What can hang from each mark:
gubur: bekabus lovap
rudusiv: pibofi
lovap: gubur rudusiv
monese: gisiz nuve
pibofi: sunafu
gisiz: bekabus monese
sunafu: bekabus pibofi
bekabus: gisiz gubur sunafu

Each row was made from one small tree. Brackets hold a mark, then the marks that hang from it, in alphabetical order. Every link used is in the known rows. Write each row's tree.
Known rows:
{sunafu {bekabus gisiz} pibofi}: [ 0.56 -0.20 -1.22  0.03 -0.33 -1.25 -4.61 -0.75 -0.47  3.59 -1.19  0.57
 -1.25  1.30  2.98  1.45  2.96  0.26  2.84 -0.72 -0.45 -0.46 -0.94 -1.98]
{bekabus gisiz gubur sunafu}: [ 1.98 -0.82 -1.63 -0.37 -0.52 -2.18 -2.55 -1.00  0.53  2.22 -0.88  0.23
  0.00  2.60  0.73  1.43  1.15 -0.32  1.26 -1.82  0.95  0.29  0.86 -0.85]
{gubur {bekabus gisiz sunafu} lovap}: [ 0.57  0.37  0.17  1.68  1.04 -1.30 -4.06 -1.35 -0.19  2.94 -0.65 -0.31
  0.39  3.81  1.15  1.21  2.48 -0.33  2.35 -0.53 -0.45 -1.22 -1.12  0.52]
{gisiz bekabus}: [ 1.64 -0.03 -1.16  0.45  1.68 -1.21 -3.98 -0.14  0.51  4.81 -3.39  1.22
 -2.36  1.97  2.67  2.11  2.09 -0.74  2.22  0.98 -1.80 -1.62 -1.46 -1.69]
{sunafu {bekabus gisiz gubur} pibofi}: [ 0.77 -0.61 -1.82 -1.04 -1.12 -0.99 -3.71 -0.78 -0.36  3.04 -0.12  0.28
 -0.70  1.68  2.98  1.44  3.21  0.24  2.24 -0.75  0.54  0.18 -0.52 -1.88]
{gisiz {bekabus gubur {sunafu pibofi}} {monese nuve}}: [ 3.14 -0.75  0.22 -1.98 -0.68  1.10 -3.63  0.06  2.83  2.14 -1.57  0.01
 -0.06  2.86  2.36  1.16  2.26 -0.47  2.58  0.30  1.11 -0.92 -1.32 -0.82]
{bekabus gisiz gubur}: [ 1.46 -0.89 -2.45 -0.15 -0.19 -1.96 -2.50 -0.83  0.24  3.32 -1.63  0.54
 -0.85  2.63  1.12  2.21  1.81  0.15  1.51 -1.07 -0.02 -0.21  0.32 -1.12]
{sunafu bekabus pibofi}: [ 0.16 -0.09 -0.88 -0.13  0.11 -1.18 -5.36 -0.39 -0.93  4.20 -2.12  1.32
 -2.75  0.79  4.17  1.56  2.71  0.73  2.85 -0.19 -0.27 -0.10 -1.78 -2.28]
{lovap {gubur {bekabus gisiz {sunafu pibofi}}}}: [ 0.68 -0.06 -0.40 -0.38 -0.48 -1.37 -3.24 -1.64  1.17  2.48 -0.12 -1.24
  0.44  2.48  1.88  1.14  2.46 -0.03  1.42 -1.68  0.31 -0.52 -0.60 -0.37]
{pibofi {sunafu {bekabus gisiz {gubur {lovap rudusiv}}}}}: [ 0.20  0.14  0.93  0.06 -1.12 -0.66 -3.07 -1.05  0.09  3.68  0.23 -0.90
 -0.64  2.54  2.13  0.55  1.71 -0.02  1.69 -0.04  1.00 -0.19 -1.55 -0.27]
{bekabus gisiz {gubur lovap}}: [ 1.08 -0.58 -1.28  0.39  0.23 -1.15 -2.86 -0.87  0.54  3.37 -1.26 -0.29
 -1.02  3.64  0.96  2.07  2.81  0.50  1.96 -0.36 -0.25 -0.20 -0.45 -0.55]
{rudusiv {pibofi {sunafu {bekabus {gisiz monese} gubur}}}}: [ 2.77 -0.10 -0.76  0.08 -1.07 -0.57 -3.63 -1.09 -0.04  2.53 -0.87  0.76
 -1.12  1.30  0.33  0.09  2.16  0.43  1.49 -1.06  0.17 -1.00 -1.71 -0.29]
{lovap {gubur {bekabus gisiz}} {rudusiv {pibofi sunafu}}}: [ 0.66  0.82  0.09  0.45 -0.18 -1.27 -2.60 -2.38  0.24  4.07 -0.87 -1.04
 -1.15  1.53  1.07  0.52  0.91  1.22  1.20 -0.93 -0.35 -1.70 -1.95  0.55]
{gubur {lovap {rudusiv pibofi}}}: [ 0.55  0.30  0.26  0.94  1.99 -0.54 -4.00 -1.49 -0.01  4.60 -2.65  0.74
 -4.13  1.44  2.60  1.28  1.58  2.40  3.03  1.09 -0.82 -1.15 -2.38 -0.74]
{gubur {bekabus {gisiz monese}} lovap}: [ 0.84 -0.47 -0.24  1.73  1.17 -0.01 -3.53 -1.16  0.80  3.41 -1.49  0.56
 -0.21  4.21  0.69  2.08  3.50 -0.13  2.40  0.72 -1.27 -2.46 -2.78  0.49]
{monese {gisiz {bekabus sunafu}}}: [ 2.54 -0.05 -0.52 -0.06  0.55 -2.22 -4.57 -0.11  1.19  2.83 -2.92  0.29
 -1.02  2.85  1.50  0.54  1.25 -1.01  1.91  0.23 -0.60 -2.14 -0.54 -0.95]
{bekabus sunafu}: [ 1.34 -0.32 -0.72  0.66  0.61 -2.38 -4.18 -0.62 -0.02  3.32 -2.93  1.30
 -1.97  1.58  2.04  1.50  0.78  0.11  1.98 -1.42  0.08 -0.07 -0.40 -1.27]
{gisiz {bekabus sunafu} {monese nuve}}: [ 2.88 -0.41  0.52  0.11  0.39  0.68 -4.28 -0.13  2.58  2.70 -3.36  0.59
 -0.48  2.92  1.39  1.17  1.48 -0.33  2.52  0.30  0.21 -1.86 -1.46 -0.54]
{sunafu {bekabus gisiz {gubur {lovap rudusiv}}} pibofi}: [-0.24 -0.44  0.17 -1.12 -0.58  0.35 -3.14 -1.22  0.63  3.25  0.94 -0.88
 -1.06  2.33  3.63  1.16  3.27  0.73  2.61  0.81  1.15  0.02 -1.58 -1.29]
{lovap {gubur bekabus} rudusiv}: [-0.98 -0.48 -0.34 -0.08  0.31 -0.93 -2.72 -1.74  0.81  4.51 -1.87 -0.19
 -1.94  2.13  3.13  1.96  1.47  1.13  1.05  0.36  0.50 -1.08 -2.08 -0.74]
{monese {gisiz {bekabus gubur sunafu}} nuve}: [ 2.58 -0.50 -0.70 -1.19 -1.15 -0.95 -4.40  0.06  1.49  2.14 -2.65 -0.81
  0.22  3.93  1.32  0.30  1.22  0.14  2.00 -0.23  1.21 -1.40  0.09 -0.32]
{monese {gisiz {bekabus {sunafu pibofi}}} nuve}: [ 2.38  0.19  0.15 -0.94 -0.72 -0.90 -5.59  0.20  1.48  2.48 -2.87 -0.73
 -0.40  2.95  2.26  0.27  1.52  0.01  3.32 -0.08  0.14 -1.85 -0.79 -0.82]
{gisiz {bekabus gubur {sunafu pibofi}} monese}: [ 3.28 -0.80 -0.31 -1.76  0.27  0.01 -2.87 -0.12  2.68  2.26 -0.98  0.86
 -0.80  2.27  2.61  1.34  2.58 -1.57  1.87  0.65  0.35 -0.91 -1.67 -1.26]
{rudusiv {pibofi sunafu}}: [ 2.00  0.87 -0.76  1.28  0.59 -2.32 -4.82 -0.62 -1.32  4.72 -3.64  1.53
 -3.50  0.49  1.46  0.89  0.59  1.13  2.43 -1.27 -1.70 -0.79 -1.85 -0.71]
{lovap {gubur {bekabus gisiz}} rudusiv}: [-0.60 -0.46 -0.71  0.05  0.08 -1.03 -1.99 -2.17  1.22  3.94 -0.85 -0.89
 -0.41  2.73  1.93  1.87  1.68  0.67  0.95 -0.13  0.36 -1.39 -1.22 -0.41]

Which tree is each row?
[ 2.06 -0.65 -0.64  0.04 -1.65 -0.89 -3.26 -0.47  0.55  2.70 -0.80  0.64
 -0.09  2.21  0.73  0.86  2.03 -0.78  1.09 -1.13  0.60 -0.68 -1.44 -0.54]
{pibofi {sunafu {bekabus {gisiz monese} gubur}}}
[ 2.27 -0.15  0.47 -0.66 -0.76 -0.09 -4.75  0.05  1.76  2.14 -2.20 -1.66
 -0.12  4.78  1.25  0.24  2.10  0.48  2.40  0.43  0.83 -1.50 -0.62  0.28]
{monese {gisiz {bekabus {gubur lovap} sunafu}} nuve}
[ 0.30  1.23  1.64  1.12  0.54 -0.53 -5.12 -1.23 -1.15  4.58 -1.74  0.29
 -3.68  0.75  2.91 -0.06  1.34  1.67  2.83  0.52 -0.35 -1.02 -3.20 -0.46]
{gubur {lovap {rudusiv {pibofi {sunafu bekabus}}}}}
[ 0.93  0.42 -0.43  1.16 -0.86 -2.05 -4.60 -0.54 -0.97  3.99 -1.80  0.49
 -0.88  1.47  1.33  0.81  1.49 -0.45  1.92 -1.55 -0.57 -0.55 -1.10 -0.95]
{pibofi {sunafu {bekabus gisiz}}}
[ 0.35 -0.53 -1.49 -1.20 -0.70 -0.98 -4.47 -0.41 -0.82  3.68 -1.13  0.95
 -2.19  1.18  4.25  1.60  2.91  0.70  2.24 -0.24  0.69  0.55 -1.40 -2.19]
{sunafu {bekabus gubur} pibofi}
[ 2.43 -0.04  0.25 -1.37  0.02 -0.88 -4.26  0.08  1.66  2.22 -0.88 -1.03
 -0.85  3.70  2.46  0.40  2.99 -0.73  2.37  0.89 -0.03 -1.24 -1.23 -0.54]
{monese {gisiz {bekabus {gubur lovap} {sunafu pibofi}}}}
[ 0.01  0.36  1.24  0.10  0.72 -0.57 -3.26 -1.67  0.62  3.08  0.66 -0.62
  0.12  3.01  2.91  1.06  2.23 -0.21  3.03  0.42  0.40 -1.15 -1.91  0.07]
{gubur {bekabus gisiz {sunafu pibofi}} {lovap rudusiv}}
[ 1.57 -0.56 -0.12  0.76 -0.44 -0.08 -3.91 -1.16  1.17  2.04 -1.74  0.28
  1.54  3.74  0.27  1.24  1.65  0.11  2.51 -1.06  0.84 -1.94 -1.13  0.66]
{gubur {bekabus {gisiz {monese nuve}} sunafu}}
[ 0.38  0.74  0.78 -0.04 -0.74 -0.95 -4.05 -1.70  0.06  4.25 -1.87 -0.43
 -3.61 -0.24  2.71 -0.12  0.81  2.07  1.16 -0.62  0.59 -0.42 -2.23 -0.97]
{lovap gubur {rudusiv {pibofi {sunafu bekabus}}}}
[ 1.84 -0.15 -0.79 -0.16 -0.10 -2.07 -3.74 -0.78  0.57  2.71 -1.19  0.31
 -0.57  1.75  1.71  1.32  1.56 -0.36  2.68 -1.79 -0.05 -0.19  0.07 -1.30]
{bekabus gisiz {sunafu pibofi}}
[ 2.06  0.43  0.87 -0.78  1.68  0.40 -2.89 -1.38  1.38  3.12 -0.80 -0.34
 -2.35  2.21  2.66  0.37  1.90  0.66  2.18  1.69  0.29 -1.07 -1.58 -0.44]
{gisiz {bekabus {gubur {lovap {rudusiv pibofi}}} sunafu}}
[ 2.38 -0.03 -0.01 -0.17 -0.47 -1.12 -5.37  0.05  1.43  2.61 -3.62 -0.46
 -0.35  3.40  1.32  0.31  1.01  0.01  2.65 -0.17  0.27 -2.09 -0.37 -0.48]
{monese {gisiz {bekabus sunafu}} nuve}
[ 0.71  0.60  0.50  0.15 -1.04 -0.99 -3.29 -2.09  0.64  3.59 -0.92 -1.18
 -1.99  0.36  1.41 -0.19  1.08  1.64  1.08 -1.08  0.50 -0.70 -1.44 -0.68]
{lovap gubur {rudusiv {pibofi {sunafu {bekabus gisiz}}}}}
[ 2.41 -0.21  0.02 -0.46  0.32 -1.13 -4.04 -0.06  1.56  2.28 -1.64 -0.92
 -0.76  4.25  1.44  0.41  2.39 -0.78  1.64  0.80  0.07 -1.52 -0.79 -0.21]
{monese {gisiz {bekabus {gubur lovap} sunafu}}}
[ 1.33  1.04 -0.35  1.19  0.13 -1.73 -5.70 -0.74 -2.12  4.39 -2.82  1.42
 -3.34  0.03  2.34  0.13  1.31  1.27  2.40 -1.07 -1.04 -0.67 -2.18 -1.05]
{rudusiv {pibofi {sunafu bekabus}}}
[ 1.31 -0.82 -1.05  0.75 -0.19 -0.60 -3.91 -0.82  0.85  2.88 -1.87  1.19
 -0.81  2.03  1.11  1.55  2.73 -0.02  1.86 -0.26 -0.10 -1.39 -1.47 -1.29]
{sunafu {bekabus {gisiz monese}}}
[-0.21  0.20  1.26 -0.08 -0.74 -0.59 -3.77 -0.62 -0.45  4.32 -0.72 -0.25
 -2.13  1.97  3.36  0.64  1.55  0.37  1.72  0.41  1.14  0.20 -2.46 -0.60]
{pibofi {sunafu {bekabus {gubur {lovap rudusiv}}}}}
[ 0.65 -0.36  0.89 -1.27  0.05 -0.51 -2.87 -0.94  1.25  3.05 -0.11 -0.36
 -1.81  2.28  3.71  1.19  1.65  0.51  2.45  0.13  1.67  0.57 -1.41 -0.92]
{bekabus {gubur {lovap rudusiv}} {sunafu pibofi}}
[ 2.69 -0.32 -0.48 -2.07 -1.53 -0.65 -4.66  0.19  1.62  2.03 -1.83 -1.05
  0.06  3.47  2.24  0.27  1.78  0.02  2.69 -0.18  1.11 -1.18 -0.31 -0.72]
{monese {gisiz {bekabus gubur {sunafu pibofi}}} nuve}
[ 0.72  1.19  1.32  1.23  0.11 -0.47 -4.32 -1.63 -0.69  4.02 -0.82 -0.48
 -2.18  1.33  1.66 -0.20  1.74  1.32  2.77  0.11 -0.44 -1.18 -2.29 -0.17]
{gubur {lovap {rudusiv {pibofi {sunafu {bekabus gisiz}}}}}}
[ 2.44 -0.17 -0.67 -1.70  0.46 -0.91 -3.37 -0.15  1.15  2.99 -0.98  0.39
 -1.05  1.97  3.38  1.31  2.22 -1.24  2.10  0.19  0.08 -0.27 -0.66 -1.54]
{gisiz {bekabus gubur {sunafu pibofi}}}
[ 1.75 -0.17 -0.98  0.04 -0.11 -0.89 -5.34  0.20  1.05  3.76 -4.35 -0.17
 -1.22  3.49  1.59  1.15  1.67  0.57  2.82  0.55 -0.77 -2.53 -1.06 -0.84]
{monese {gisiz bekabus} nuve}
[ 0.87  0.46 -0.19 -0.64 -0.70 -1.07 -3.83 -1.22 -1.26  4.03 -1.11  0.79
 -2.97  0.23  3.15  0.08  0.66  1.40  1.77 -0.28  1.03 -0.19 -2.00 -0.97]
{lovap {rudusiv {pibofi {sunafu {bekabus gubur}}}}}
[ 1.72 -0.06  0.22 -0.26  0.55 -0.56 -2.36 -2.06  0.87  2.25  0.09 -0.71
 -1.22  2.42  1.11  0.46  1.32  1.48  2.08 -0.26  1.17 -0.28 -0.42 -0.07]
{bekabus gisiz {gubur {lovap {rudusiv pibofi}}} sunafu}
[ 0.57 -0.25 -0.62 -0.27  0.67 -0.93 -2.93 -1.96  1.17  4.15 -2.83 -0.08
 -4.02  0.55  2.33  1.21  1.06  2.80  1.36 -0.18  0.22 -0.58 -1.52 -1.29]
{lovap gubur {rudusiv pibofi}}
[ 2.46 -1.04  0.00  0.06 -0.17 -0.35 -2.39 -0.94  2.39  1.50 -0.58 -0.17
  0.16  3.94 -0.14  1.28  2.51 -0.31  1.48 -0.68  0.90 -0.46 -0.73  0.02]
{bekabus {gisiz monese} {gubur lovap} sunafu}
[ 1.17 -0.88 -0.54  0.65 -1.09  0.56 -4.68 -0.72  1.10  2.73 -2.49  0.42
 -0.17  2.74  0.93  1.30  2.45  1.08  2.63 -0.58  0.67 -1.36 -1.37 -0.88]
{sunafu {bekabus {gisiz {monese nuve}}}}
[ 1.53  0.59 -0.85  0.04 -0.66 -1.54 -4.78 -0.72 -2.00  3.87 -1.89  1.06
 -2.79  0.47  2.37  0.18  1.61  1.30  1.77 -1.09  0.04  0.09 -1.70 -0.98]
{rudusiv {pibofi {sunafu {bekabus gubur}}}}
[ 0.20  1.36  1.25  1.42  1.46 -0.88 -4.45 -1.52 -1.46  5.13 -1.75  0.44
 -2.76  1.81  2.58  0.58  1.22  1.30  2.87  0.84 -1.14 -1.90 -3.72  0.73]
{gubur bekabus {lovap {rudusiv {pibofi sunafu}}}}
[ 1.18  0.00 -1.04  0.08 -1.67 -1.90 -3.70 -0.54 -0.83  3.44 -0.74  0.04
 -0.36  1.93  1.35  0.88  1.64 -0.49  1.31 -1.60  0.42  0.12 -0.58 -0.80]
{pibofi {sunafu {bekabus gisiz gubur}}}
[ 2.29 -0.58 -0.25  0.21  0.66  0.86 -4.27  0.12  2.29  3.94 -4.12  0.87
 -1.34  2.92  1.62  1.98  2.13  0.10  2.79  1.11 -0.82 -2.27 -2.15 -0.83]
{gisiz bekabus {monese nuve}}
[ 1.21 -0.72 -0.30 -0.20 -1.40  0.80 -4.92 -0.59  1.27  2.69 -1.86  0.11
 -0.17  2.20  1.90  1.22  3.07  1.08  3.33 -0.53  0.52 -1.15 -1.75 -1.13]
{sunafu {bekabus {gisiz {monese nuve}}} pibofi}
[ 0.11 -1.05  0.17 -0.15 -1.01  1.08 -2.29 -1.93  2.99  3.01 -1.52 -1.25
  0.65  3.56  0.91  1.70  1.86  1.51  1.45  0.04  1.32 -2.04 -2.03  0.34]
{lovap {gubur {bekabus {gisiz {monese nuve}}}} rudusiv}
[ 0.48 -0.72 -0.50 -0.22  0.28 -0.65 -1.97 -1.33  1.15  3.55 -0.64 -0.53
 -1.09  3.27  1.67  1.93  1.94  0.63  1.92  0.49  0.57 -0.44 -0.74 -0.61]
{bekabus gisiz {gubur {lovap rudusiv}}}
